Known rows, with every way that one mark hangs from another:
[k475 [k642 k546] k650 k772]: -0.103 3.369 0.836 -2.749 2.204 -1.458 1.756 2.842 -1.871 0.192 -1.661
 2.241 0.619 -3.424 3.967 -2.155 4.604 0.516 4.307 0.806 2.990 3.911
 -1.010 4.315
[k772 [k642 k475 k546 k650]]: 2.610 -0.702 2.392 -4.726 1.916 -2.269 1.690 0.865 1.311 0.853 -1.530
 -5.506 0.616 -2.415 3.731 0.081 1.625 0.664 0.392 0.626 1.767 4.949
 -2.401 4.008
[k475 k642]: 0.371 -0.336 0.723 -1.099 0.824 0.196 0.377 1.149 -0.383 0.573 -0.147
 1.705 1.339 -1.195 -0.180 -0.421 1.934 -0.335 1.364 0.891 -0.352 -0.506
 -0.003 0.954
[k475 k772]: 0.285 1.842 0.683 -0.286 0.765 -0.736 -0.500 0.991 -1.113 -1.578 -0.648
 0.550 -0.707 0.413 1.815 -1.421 1.085 1.254 1.042 1.054 1.939 1.842
 0.718 1.685
[k157 k650]: 1.131 0.596 0.900 -0.934 0.689 -1.414 -0.594 0.945 1.973 -0.522 0.745
 -0.390 0.365 -1.052 1.676 -0.343 1.478 -0.292 -0.019 0.416 -2.009 1.318
 -0.139 1.244
[k772 [k642 k650]]: 1.589 0.658 1.834 -1.417 0.726 -1.915 1.989 0.755 -0.313 1.448 -0.481
 -4.076 -0.341 -1.196 1.720 0.904 0.809 0.097 1.690 0.174 0.815 2.103
 0.458 1.821
[k475 k642 k650]: 0.696 1.125 0.129 -1.505 0.153 -1.081 1.877 2.547 -1.050 1.562 -0.956
 2.137 1.163 -2.575 -0.344 -0.109 3.604 -0.616 3.320 -0.820 0.475 1.238
 -0.337 1.478
[k650 [k642 [k475 k772] k546]]: 2.026 1.833 2.652 -4.707 3.265 0.239 -0.477 1.143 -0.621 -0.630 -2.213
 -1.091 -0.385 -1.474 4.291 -3.054 2.444 2.423 0.936 2.317 3.624 4.250
 -1.309 2.954
[k157 [k650 [k475 [k642 k546]]]]: 2.149 0.109 2.561 -4.953 4.007 -1.072 1.003 0.553 3.011 2.326 0.794
 1.236 1.813 -4.428 3.930 -2.108 4.341 0.315 2.525 1.497 -0.955 3.343
 -1.525 2.671
[k642 k546 k650]: -0.356 0.779 0.723 -2.055 2.291 -0.684 1.449 -0.879 0.139 0.098 0.059
 -2.039 1.649 -1.657 4.104 -1.332 0.224 0.360 0.248 -0.256 -0.050 1.172
 -2.242 3.026
[k475 k642 [k650 k157]]: -0.615 0.330 0.699 -2.103 -0.523 0.010 2.338 2.164 -1.513 3.591 -2.160
 4.332 1.507 -3.761 -0.990 -2.035 4.669 0.203 3.356 -0.629 0.602 1.669
 -0.226 1.548
[k157 [k650 [k475 k772]]]: 2.958 1.919 2.415 -2.535 2.729 -2.667 -0.452 1.394 1.501 -0.258 0.404
 0.584 -0.148 -1.501 2.997 -2.149 3.724 2.126 2.569 0.950 0.672 5.118
 0.599 2.371
[k772 [k642 k475]]: 2.869 -1.401 1.743 -2.913 -0.467 -1.562 0.131 1.677 1.155 0.891 -1.664
 -3.604 -0.951 -0.986 -0.360 1.596 1.264 0.450 -0.040 0.988 1.620 3.433
 -0.187 1.043
[k772 [k642 [k475 [k650 k157]] k546]]: 0.803 -0.533 1.863 -5.317 -0.390 -1.172 2.539 2.035 0.202 3.796 -3.927
 -1.478 -0.507 -4.606 1.580 -0.669 4.024 0.920 1.815 0.261 3.522 6.641
 -1.894 2.612
[k157 [k650 [k642 [k475 k772] k546]]]: 3.085 2.694 3.419 -5.676 4.025 -0.984 -1.047 2.130 1.271 -1.267 -1.493
 -1.432 -0.048 -2.666 5.711 -3.601 3.784 2.136 0.574 2.927 1.551 5.902
 -1.583 4.339
[k546 k642]: -0.767 1.393 -0.352 -1.136 0.970 1.449 -0.220 0.215 -0.965 0.607 -0.456
 -1.455 1.122 0.196 0.346 -0.597 0.873 0.511 -0.828 0.123 -1.719 0.568
 0.531 0.646
[k157 [k650 [k475 k772] [k642 k546]]]: 2.540 3.591 3.924 -5.113 5.138 -0.401 0.268 0.581 1.240 1.257 -0.446
 -0.268 -0.790 -3.317 6.077 -4.104 4.149 2.409 3.384 2.354 1.993 5.156
 -0.135 2.588
[k157 [k650 [k475 [k642 k546] k772]]]: 2.545 1.907 3.271 -5.226 4.660 -1.970 0.558 1.626 1.843 0.672 0.277
 1.805 1.072 -3.929 5.663 -3.374 5.642 1.709 3.840 2.390 1.051 5.080
 -1.028 4.237
[k157 [k650 [k475 k642]]]: 3.145 -0.502 2.298 -3.665 2.721 -1.832 0.536 1.389 2.582 1.936 0.984
 1.773 1.784 -3.001 1.240 -1.303 4.669 0.627 2.794 0.565 -1.618 2.631
 -0.060 1.689

Rows:
0.888 -0.974 3.397 -5.087 2.201 -0.786 3.796 -1.293 0.537 5.179 -1.511
 -2.431 0.469 -4.477 3.758 -2.061 3.148 1.770 2.733 0.433 2.376 4.981
 -0.959 2.350 => [k772 [k642 k546 [k650 k157 k475]]]
1.393 0.626 1.300 -3.296 -0.499 -2.073 0.763 2.861 -1.406 0.509 -3.526
 2.105 0.458 -2.130 0.170 -2.499 4.706 2.706 1.698 -0.652 3.138 6.404
 -1.014 3.314 => [k642 [k475 [k650 k157] k772]]
-1.097 4.143 2.211 -3.774 1.846 1.263 2.125 1.212 -2.854 2.858 -3.650
 2.289 -1.180 -3.929 4.235 -4.662 4.392 2.086 3.767 1.152 4.224 4.321
 -0.432 2.387 => [k475 [k650 k157 [k642 k546]] k772]
0.234 1.654 3.481 -5.091 3.451 1.965 1.370 -0.951 -1.362 3.744 -2.301
 1.933 -0.748 -3.525 4.055 -5.602 3.983 3.483 3.213 2.068 4.309 4.251
 0.181 1.103 => [k650 k157 [k475 k772] [k642 k546]]
1.265 0.672 1.263 -3.637 1.977 -1.291 -0.688 0.873 0.417 -2.155 -1.551
 -0.910 0.309 -1.014 3.680 -1.990 1.798 1.756 -0.169 1.502 2.943 4.783
 -2.257 4.026 => [k642 [k475 k772] k546]
-0.282 3.597 2.090 -2.420 0.603 0.680 1.778 2.096 -3.508 2.706 -3.486
 2.994 -1.428 -2.583 1.350 -3.874 4.456 2.565 4.032 0.286 3.457 3.606
 1.191 1.448 => [k475 [k650 k157 k642] k772]
0.168 0.735 3.254 -4.805 1.947 -0.138 2.106 -0.284 -0.307 3.875 -2.560
 -0.390 -2.020 -3.782 4.185 -3.043 3.940 2.727 3.864 2.403 5.134 6.322
 0.428 1.941 => [k650 k157 [k475 [k772 [k642 k546]]]]
-0.182 1.534 0.245 -2.851 1.406 -0.609 2.087 1.808 -0.563 1.872 -1.047
 1.717 1.316 -3.654 2.219 -1.006 3.574 -0.844 3.090 -0.236 1.201 1.927
 -1.732 2.652 => [k475 [k642 k546] k650]
0.030 0.169 2.872 -5.054 2.990 0.536 1.646 -0.025 -0.435 3.059 -1.782
 3.850 1.089 -4.161 3.577 -4.902 5.566 2.698 3.662 2.113 3.517 4.074
 -0.837 3.180 => [k650 k157 [k475 [k642 k546] k772]]
0.697 2.663 2.207 -3.283 3.300 1.057 -0.112 0.384 1.534 1.165 -0.020
 -1.030 -0.219 -2.974 4.802 -2.463 1.936 0.105 0.690 1.943 -0.621 1.537
 -0.820 1.463 => [k157 [k650 [k642 k546]]]
2.738 0.805 2.686 -5.280 3.140 -0.267 -0.746 1.123 2.418 0.175 -0.966
 -2.055 0.655 -2.976 4.059 -2.277 2.750 0.809 -0.389 1.835 -0.367 3.920
 -2.212 2.603 => [k157 [k650 [k642 k475 k546]]]
-1.159 2.992 1.920 -3.624 0.346 -0.762 2.711 2.002 -2.000 3.011 -3.811
 0.070 -2.297 -4.320 3.983 -2.063 4.181 1.428 4.113 1.427 5.138 6.097
 0.007 3.212 => [k475 [k650 k157] [k772 [k642 k546]]]
0.421 1.686 2.523 -4.493 3.030 -0.107 1.835 0.117 -1.876 2.573 -1.658
 0.095 2.291 -1.687 2.702 -4.615 4.574 4.217 2.305 -0.154 0.354 5.233
 0.368 3.372 => [k546 [k642 [k650 k157 [k475 k772]]]]
2.275 0.929 1.907 -4.151 3.109 -2.657 0.435 1.017 0.137 -2.329 -1.291
 -2.258 1.660 -1.135 4.700 -2.439 2.139 2.347 0.465 0.556 2.362 5.409
 -3.018 6.009 => [k642 [k475 k772] k546 k650]
0.473 1.008 1.815 -2.970 1.753 -1.059 2.321 -0.013 0.028 1.614 -0.670
 -4.512 -0.200 -2.491 4.335 -0.111 0.872 -0.197 1.678 0.806 1.461 2.682
 -1.059 2.955 => [k772 [k642 k546 k650]]
1.119 -1.193 0.765 -3.092 -1.332 -1.522 1.196 1.894 -0.355 2.075 -2.943
 1.774 1.107 -2.536 -1.413 -1.136 3.439 1.387 0.485 -1.637 1.152 4.585
 -1.565 1.698 => [k642 [k475 [k650 k157]]]
1.512 1.966 2.150 -1.837 2.484 -2.002 1.117 2.008 -1.496 -0.965 -0.399
 0.752 2.084 -1.318 2.957 -2.327 3.290 1.558 3.140 0.748 0.820 1.952
 -0.124 4.582 => [k475 [k642 k650] k772]
1.703 1.817 2.828 -4.008 2.722 -1.225 1.599 0.250 -0.002 2.056 -1.135
 -2.463 -2.361 -2.516 4.372 -1.195 2.789 1.834 3.594 2.180 4.786 5.749
 0.366 2.048 => [k650 [k475 [k772 [k642 k546]]]]
0.869 -0.936 1.621 -4.824 1.007 0.086 0.811 0.611 -0.701 1.414 -2.257
 -1.651 3.851 -1.473 0.609 -2.688 3.019 2.685 -1.915 -0.724 -1.896 3.988
 -1.619 3.525 => [k546 [k642 k475 [k650 k157]]]
0.582 -2.003 1.770 -4.746 1.433 -0.841 1.576 -0.523 0.876 1.200 -1.929
 -0.930 2.942 -2.818 3.031 -2.962 2.203 1.873 -1.140 -0.272 0.620 3.928
 -3.779 4.126 => [k642 k475 k546 [k650 k157]]
1.141 0.945 2.379 -4.131 3.540 1.655 1.451 -1.398 0.322 3.381 -0.362
 -0.639 -0.444 -2.711 2.995 -2.557 1.600 1.199 2.003 1.057 2.188 2.043
 -0.513 -0.423 => [k650 k475 [k642 k546]]
0.710 1.007 3.275 -5.388 2.294 1.530 0.365 0.552 -0.903 1.223 -3.480
 0.660 0.084 -2.923 3.512 -4.927 3.598 3.155 0.573 2.587 3.855 4.719
 -1.560 2.846 => [k650 k157 [k642 [k475 k772] k546]]
0.353 -0.020 0.375 -4.256 -0.439 0.066 1.134 2.198 -1.186 2.667 -3.480
 0.374 2.059 -2.261 -1.183 -1.595 4.385 1.839 -0.218 -1.383 -0.658 5.237
 -1.077 2.167 => [k546 [k642 [k475 [k650 k157]]]]
1.276 0.172 3.298 -3.477 0.722 -0.812 1.739 0.582 -0.588 3.668 -2.279
 0.035 -2.207 -2.536 1.290 -2.080 3.883 3.001 3.725 1.649 4.434 5.483
 1.816 0.797 => [k650 k157 [k475 [k772 k642]]]
1.115 -0.626 1.502 -3.996 3.132 0.051 1.439 -0.289 1.018 2.692 0.321
 1.416 1.760 -3.113 2.385 -1.646 3.022 0.567 2.798 0.978 1.244 1.919
 -1.508 1.472 => [k650 [k475 [k642 k546]]]
0.522 1.914 0.942 -4.418 0.297 -0.771 0.838 3.178 -2.315 1.073 -4.101
 0.998 1.420 -1.729 0.607 -3.123 5.301 3.157 0.907 -0.601 1.256 7.116
 -0.464 3.892 => [k546 [k642 [k475 [k650 k157] k772]]]
1.821 2.980 0.265 -3.835 1.241 -1.976 0.229 3.522 -1.893 -0.897 -2.749
 -0.936 1.155 -0.700 1.274 -1.007 4.176 2.252 1.110 -0.789 1.006 6.737
 -0.405 3.941 => [k546 [k642 [k475 k650 k772]]]
2.136 0.163 2.901 -4.362 3.120 -1.801 3.012 -0.625 0.878 3.289 -0.250
 -4.371 -0.130 -2.996 4.159 -0.300 1.791 0.840 3.068 0.316 2.263 4.427
 -0.976 2.227 => [k772 [k642 k546 [k650 k475]]]
3.087 1.642 2.555 -3.184 2.043 -0.205 -0.899 2.005 -1.091 -0.923 -2.094
 -0.768 -0.362 -0.484 1.299 -2.530 2.470 2.711 0.841 1.669 2.840 3.644
 0.208 2.042 => [k650 [k642 [k475 k772]]]
0.459 1.435 3.052 -2.533 0.599 -1.394 2.221 1.203 -1.856 1.683 -2.453
 -1.643 -0.712 -2.184 2.983 -2.296 2.989 2.424 2.770 1.274 3.106 4.058
 1.116 3.569 => [k475 [k772 [k642 [k650 k157]]]]
